Known rows, with every step that occurs
a-u: [ 13  -7  -3  -4  12   9  22  29   5 -10   3  -8  -6  -6   3  -8  -8   7
  -9  -8 -15  -5 -11 -21 -12  -2  -1  -4 -10   4]
c-l-g-k: [  3  -2   6   7   5 -13  14 -10   6  -7  15 -11  -5  -3  27   0  -1  -5
 -11  -7   1  -3  -8 -38   1   1   0 -34 -13  -1]
w-a-c: [-11 -10  -6  -9  12   8  25 -20  -3  -8   2 -33  -7  10  -7   4 -12   8
  -4  -2 -12   6 -11 -31  -5   0  27   6 -16  13]
g-k-j-a: [-27  -6   4   6  11  -7   8  -5   1 -15   5  -4 -26   3  19  13  -4   4
   8 -15  -1   0   1 -12   1  -4   3 -18 -27  -1]
a-c-l-g-k-j: [ 13  -6  -1  32   4 -16  21 -13   0  -6   7 -22 -10  -2  18  22  -8   3
  10 -16  -3   8  -4 -50   2   0   6 -30 -36  16]
c-l-u-a: [  7   3  -6  -7  12   2   7 -25   1 -12   9 -18   2   0   2 -25 -11  10
   0  -2  -7   0 -13   0  16 -32   5 -10 -29  -1]
d-l-g-k-j-a: [-29  -7   6   0   8  -7  10  -6   1  -1   0  -3 -29   2  20  11  -4  10
   8 -11   1   0   1 -34   2  -6   0 -22 -29  -5]
c-l-u: [-10   2  -5  -7   8   3  11 -19  -2  -7   6 -21   5  -5  -1   1 -11   3
  -1  -2  -3  -4 -10   3  20   4  -1 -10 -24  -3]
w-a-u-l: [-27  -2  -5  -9   7   0  23  13  -6  -4   7  -4 -14   2  -5 -27 -29   5
  -4  -2 -18  -4 -14 -23  -6 -12  24 -13 -23  -2]
j-k-g: [-10 -12   1 -18  10  13   6   8   2   1  -2  -3 -17  -4  -2 -13   2   3
 -34  -9   2  -5   3  -9 -13  21   0 -12  -8  -4]
p-a: [ 24  -3   0   5  17   1   0  -4  -9 -10  17  -6  -9   9   0  -1  -5  13
  -3 -11 -22  16  -8   6 -10  -7  19  -2  -6  -7]
c-l: [ -3   1  -7   5  10   6   1   0   0  -8   6 -28  11   0  -2  -7  -2  -1
   4   1  -3  -2  -8  -3  -6   2   4  -6 -19 -27]
l-u: [ -6  -1  -3  -7   9   3  14 -18   0 -12   2  -2 -13  -4   1   5 -12   4
  -8  -8  -4  -6  -6   2  18   5  -2  -8 -15  12]
w-a-u: [-13  -8  -2 -15  13   7  23  17  -3 -11   6 -12  -7   1  -8  -1 -11   6
  -9  -6 -18  -1 -13 -29  -9  -6  16  -1 -10   2]
g-k: [ 11  -3   6  13   9 -11   8  -8   6 -10   5  -1 -18   4  27   4   0  -6
 -15 -14  -4  -5  -6 -10  -2  -1   2 -21  -4  -6]
j-a: [-35  -6   1 -21  16  12   6   1   4 -16   6  -5 -17   3   6  -9  -4   5
  -1  -3  -2  -7  -3   0  -5   0   3  -4 -12  -7]
d-l-u-a-m: [ 26   0 -15  -7  10  10  -9 -22   4   0  -2  -8 -20   6  -2 -20 -14  20
  -5  -3 -10 -34  -8 -22  15 -29  -2  -6 -13  -8]
g-k-j-a-c-l: [-12  -5  -4   3   7  -4  22 -12   2  -3   7 -46   4   3  14   1  -6   7
  12  -1  -3   4 -11 -24   1  -4   9 -14 -36  -3]
p-a-d: [ 40  -8 -10   6  14  -3  16  -1  -1  12  -4  -7 -10   6   4  -1  -5  20
  -7 -10 -27  18 -12  -7  -7 -11  15  -4  -6 -20]
w-a-c-l-u: [-18  -1  -7 -16   6   1  26 -32  -5  -4   6 -39   8   1  -6   4 -17   8
  -1   2  -7   3 -15 -14  22   2  14  -5 -29  10]
c-l-d: [ -4  -7  -8  11  10   1  14  -3   3  18 -11 -19  -2   2   0  -3  -8   7
  -1  -4  -5  -5  -5  -4 -11   6   0 -10 -19  -3]
u-l-g: [-17  -4  -4  -1   7   2  16  -3   2  -8  12   8 -18  -4   3 -22 -22   3
  -3  -2  -3  -5  -4 -38  -5   1   9 -26 -22  12]
c-l-g-k-j-a: [-33  -6   4   1   9  -8  11  -6   2 -12  12 -12 -16   0  18  11  -5   4
  12 -10   2   0  -1 -29   3  -5   3 -28 -33   0]
l-u-a: [ 10   0  -4  -8  14   2   9 -26   3 -17   6  -4 -14   1   3 -20 -12  11
  -6  -7  -8  -2  -9   0  14 -31   4  -8 -22  11]
u-l-g-k: [ -5  -2   6   8   3 -17  18 -10   4  -6  13   9 -23  -1  29 -12 -14  -4
 -14  -9  -2  -6  -6 -38   1  -3   5 -39 -16  10]
p-a-c: [ 33  -8  -5   3  14   4  22 -12  -4  -4  11 -30  -4   9   3  -2 -10  18
  -2  -7 -22  16 -11 -15 -10  -4  23   3 -14  17]
l-c: [ -8  -7  -6   3  13   7  16  -8   4  -8  -1 -25 -19   6   0   2 -16   3
   1 -10  -3 -10  -7  -8  -8  10   9  -7 -34  10]
w-a-g-k: [  0  -7   1  -4  10 -10  21 -19   3 -16  17   0 -14  10  20  12  -4  -7
 -18 -11 -11  -5 -10 -45   0  -5  11 -25  -5  -9]
d-l-g-k: [  8  -3  10   5   4 -11  11  -9   6   8  -1   2 -22   0  28   1   1   3
 -16  -8   0  -4  -4 -44   1  -1  -3 -29  -7  -8]
w-a: [-30  -5  -2  -9  15   5   4 -13  -8 -16   6  -9 -12  10 -13   7  -8   0
  -6  -5  -9   3  -6 -13  -5  -2  24   2  -9 -10]
d-l-u-a: [ 12   3  -2  -9  11   4   4 -25   1   2  -7  -6 -15   3   3 -24  -9  17
  -6  -2  -8  -1  -9  -6  16 -33   0  -4 -22  -7]
g-k-j: [ 13  -5   0  39   7 -17   6  -6  -2 -12   1  -3 -23   2  16  26  -5  -2
   5 -23  -5   5   1 -18  -2  -2   4 -21 -25   0]
j-a-u-l-g: [-29  -7  -1 -20   8   5  30  15   5  -7  14   4 -18  -9   7 -29 -25   9
  -2   0  -7  -9  -9 -48  -5  -5   7 -29 -26  20]
d-l-g: [ -2  -5   1  -4   8   9   8  -2   3   9  -6  -1 -16  -3   2  -5  -3  11
  -5   0  -1  -2  -1 -47  -5   3  -3 -12 -12 -10]
j-k: [-15  -8  -2 -17   9   1  10   3  -1  -6  -3  -5 -16  -4   0 -10   0   2
   0  -9  -6 -13   1  -1  -7  17   4   1  21  -7]
k-j-a-d-l: [ -3  -8  -7   1   8   4  11   3   1  32 -32 -10 -23   5   4   1  -2  23
   6  -3  -9   5  -3 -24  -2 -10  -4  -2 -21 -44]

Rows
[ 17  -7  -8   2   9   1  18  -8  -1  31 -20 -30 -21  12   2  -2 -13  24
   1  -7 -17   5 -12 -16  -7  -3  10  -4 -32 -21] -> p-a-d-l-c
[-33  -8  -3   1  15   5   6   0  -1 -18   4  -6 -23   2   1  10  -7   8
  15 -11  -3   1   2  -7  -5  -2   4  -7 -28  -2] -> k-j-a
[ 27  -8  -5  31  10 -13  15 -14   2 -18  11   1 -20   5  19  14  -7   1
   5 -22 -11   2  -3 -43   0 -20   3 -28 -30   0] -> u-a-g-k-j
[ -2  -6   7  -8   4 -13  20  -8  10  18  -8   1 -24   0  32  -3   0  11
 -15  -6  -3  -3  -7 -47   4  -6  -5 -30  -9 -14] -> j-a-d-l-g-k
[  7  -4   8   7   7 -13  15  -9   8 -11  12   4 -19  -2  28   4  -2  -4
 -16 -13  -1  -4  -5 -38   0   2   0 -32  -7  11] -> l-g-k
[ 19  -6  -8   4   8   5  10   2   4  33 -33  -9 -16   3   3  -6   0  19
  -6  -2 -11   2  -7 -22  -5  -7  -4   1  -7 -48] -> a-d-l
[ 16  -1  -9   0  11   6  16 -15   4  -5   7 -47  15   4   2 -24  -7  11
   6   5  -9   4 -15 -20  -4 -21  12  -4 -30  -5] -> u-a-c-l
[-11  -9   3  -4   9  -3  26  24   4 -11   6  -8 -19  -4  17   4  -9  10
   2 -14 -11  -4  -8 -27  -5  -9   0 -17 -25  10] -> g-k-j-a-u
[ 12  -9 -12   8  11   1  26 -15   5  20 -11 -35   1   5   3 -16 -13  17
   1  -1  -9  -2 -10 -17 -10 -11   7  -8 -28  13] -> u-a-c-l-d
[-13 -11 -11  10   9   0  28  -9   2  21 -12 -35  -5   4   2   4 -14  16
  13  -4  -5  -1  -5 -19  -8   3   6 -10 -36  15] -> k-j-a-c-l-d
[  8  -3  -9   2   9   8  18  -8   3  -2   4 -46  14   1   1  -8  -6   6
   5   4  -6   1 -13 -18  -6   2   9  -2 -24  -8] -> a-c-l
[-10  -5   7 -10   5 -11  26 -15   9  -4  16 -23  -5  -1  31  -4  -4   1
  -8  -3   1  -3 -10 -46   4  -1   4 -32 -20  11] -> j-a-c-l-g-k
[ 19  -9  -5  33   9 -12  17  -9   1 -15   8   0 -20   3  18  28  -6  -3
   4 -22  -9   1  -1 -41  -1  -2   0 -27 -26  -1] -> a-g-k-j
[  3  -9  -5  26   8 -13  17 -15  -4 -17  11  -2 -20   7  11  32  -8  -4
   4 -21 -11   4  -3 -46   1  -5  10 -25 -26  -3] -> w-a-g-k-j
[ 28  -6 -13  -4  11   0  23 -18   8   7 -13  -5 -14  -1   7 -18 -12  18
  -9  -8 -16   4 -13 -12  12 -31   2  -9 -19  -5] -> l-u-a-d
[-17 -12  -9 -26  16  17  23  -4   9 -21  18   0 -12   4   7  -5  -6   2
  -3  -2  -9 -13  -6 -37  -6   0  -3 -13 -12 -10] -> j-a-g
[ 31  -9  -9  -5  17   8  18  -7  -1 -16  27   0  -5   9   3   2  -7   9
  -5  -9 -26   5  -9 -31 -10  -5   9 -11  -7 -10] -> p-a-g
[ -5  -9  -8   8   7  -3  33  14   4  22 -13   2 -21  -1   4 -23 -28  12
  -7  -7 -13 -11  -9 -16 -13  -3   5 -18 -22  18] -> a-u-l-d
[-14  -4  -8  -7   9   6  19 -17  -4  -3   7 -50  14   6  -8  -3  -9   6
   5   6  -9   5 -15 -25  -3  -1  23   0 -25  -9] -> w-a-c-l
[ 22  -1  -2  -3   7 -12  23 -28   9 -13  20  -8  -4   4  30  -9  -6  -1
 -13  -8 -10  -8 -14 -37  14 -24  -2 -33 -19  -5] -> c-l-u-a-g-k
[ -2 -12  -7   7  10  -9  22  -1   7   8 -13  -5 -24   2  18   9  -6  13
   3 -14 -10   5  -5 -21   0 -10   1 -18 -22 -15] -> g-k-j-a-d
[-11  -3  -5 -22   6   3  20 -17   2  24 -24  -7 -20  -1   6  -3  -9  21
  -7   0  -7  -2  -9 -10  22  -5  -8  -5 -16 -20] -> j-a-d-l-u
[ 23  -4  -7  -8  10   6  26 -29   4   6  -8 -30 -10   4   7 -20 -12  21
  -4   0 -11   2 -13 -26  11 -26   8   0 -26  16] -> d-l-u-a-c
[ -9  -6 -14  -8  13  11 -10 -12  -3 -14   8 -11 -17  12 -15   5 -13   6
  -6  -6 -10 -30  -6 -27  -1  -5  17  -1  -2 -11] -> w-a-m
[ -8 -11  -5  -3   7   3  18   0   3  21 -17  -2 -24  -4   5   2  -6  22
   5  -4  -5   4  -2 -56  -1  -4  -4 -17 -24 -15] -> k-j-a-d-l-g
[ -5 -10 -12  -5  13   0  19  -8  -1   7 -13  -9 -12   7  -8   4  -8  10
  -9  -6 -17   8 -11 -23  -3  -8  18  -1  -8 -23] -> w-a-d
[-17  -9  -5  -4   8   5  25  -9   2  -7  13 -32   0  -5   2   1 -11  11
  14   1   0   4  -6 -53  -2   2   7 -21 -38  16] -> k-j-a-c-l-g
[ -4  -9   2 -12  10  -5  23 -12  11 -16  17   2 -18   6  32   2  -1  -4
 -14  -9  -7 -13  -7 -36   0  -3  -3 -29  -7  -7] -> j-a-g-k
[  8  -3  -7  -8   5   1  19 -16   1  25 -26  -7 -16  -3   4   2 -10  18
  -9  -3  -9  -1  -9 -11  21  -3  -8  -5 -14 -20] -> a-d-l-u
[ 10  -5   2  33   4 -15   9  -7  -2   2  -4   0 -26  -1  18  23  -4   5
   5 -19  -2   6   3 -45   1  -2  -1 -27 -28  -1] -> d-l-g-k-j
[-39  -5   4   3   7 -11  15  -7   0 -11  11   3 -31   1  19   0 -15   4
   9 -12   0  -2   0 -29   3  -7   7 -32 -35  10] -> u-l-g-k-j-a
[  1  -4   0  35   3 -19  13  -8  -3  -8   7   6 -27  -1  18  12 -17  -1
   7 -20  -3   4   0 -41   2  -3   7 -36 -35  12] -> u-l-g-k-j
[ 25  -1 -15  -7  13   9  -6 -21   5 -15   8  -6 -19   5  -2 -18 -17  15
  -6  -6 -10 -34  -8 -17  14 -27   1  -9 -13   7] -> l-u-a-m
[-25  -3   0   1   4 -10  27  18   1  -3   7  -1 -23  -1  16 -21 -27   7
   4  -9 -12  -6 -10 -23  -2 -14   9 -28 -33   5] -> g-k-j-a-u-l
[ 36  -4 -13   3  14   7 -13  -4  -5  -9  17  -7 -16  11  -4  -1 -11  17
  -3 -10 -21 -20  -6 -11  -6  -7  13  -5   0  -7] -> p-a-m
[ 22  -5  -8  -7  11   6  29 -29   6  -9   2 -28  -8   3   6 -18 -15  16
  -4  -3 -11   2 -13 -21  10 -23  11  -2 -27  31] -> l-u-a-c
[ 25  -4 -14  -4  11  -2  22 -18   7  10 -10 -16  -2  -1   5 -21 -11  18
  -4  -3 -15   4 -16 -12  13 -32   2 -11 -24 -15] -> c-l-u-a-d
[ -8 -11  -1   3   9  -3  29 -13   4  -8   2 -28 -18   5  18  10  -9  10
   6 -10  -5   3  -5 -29  -1  -3  10 -11 -30  21] -> g-k-j-a-c
[-17  -4  -6 -15  10  10  20  -8   4  -4   7 -48  10   2   3 -13  -6   9
   8   8  -4  -1 -12 -17  -4  -1   9  -3 -27  -7] -> j-a-c-l
[ 25  -4   0  -3   9 -11  25 -28  10 -16  17   4 -15   4  31  -6  -7  -2
 -18 -12 -11  -9 -12 -37  13 -23  -3 -31 -13   5] -> l-u-a-g-k
[  6  -7  -9   2   8   5  20  -6   5  29 -29 -29 -23   8   2  -2 -13  17
   0  -4  -8  -4 -10 -22  -6   2   2  -4 -33 -21] -> a-d-l-c
[ 26  -2   0  -4   7 -10  21 -28   9  -2   7   2 -17   6  31  -8  -4   4
 -17  -8 -11  -9 -11 -41  14 -25  -6 -29 -14 -10] -> d-l-u-a-g-k
[-11 -13  -1   0   8  -2  34 -14   7  -8   7 -25 -20   1  18   9 -11  12
   6  -8  -4   3  -4 -47   0  -1   9 -18 -31  32] -> l-g-k-j-a-c
[ 34  -8 -13   4  15   1  17  -6   9   6 -13  -5 -13   3   6 -22  -6  17
  -6  -7 -17   4 -11 -17  -4 -32   6  -6 -14 -17] -> u-a-d
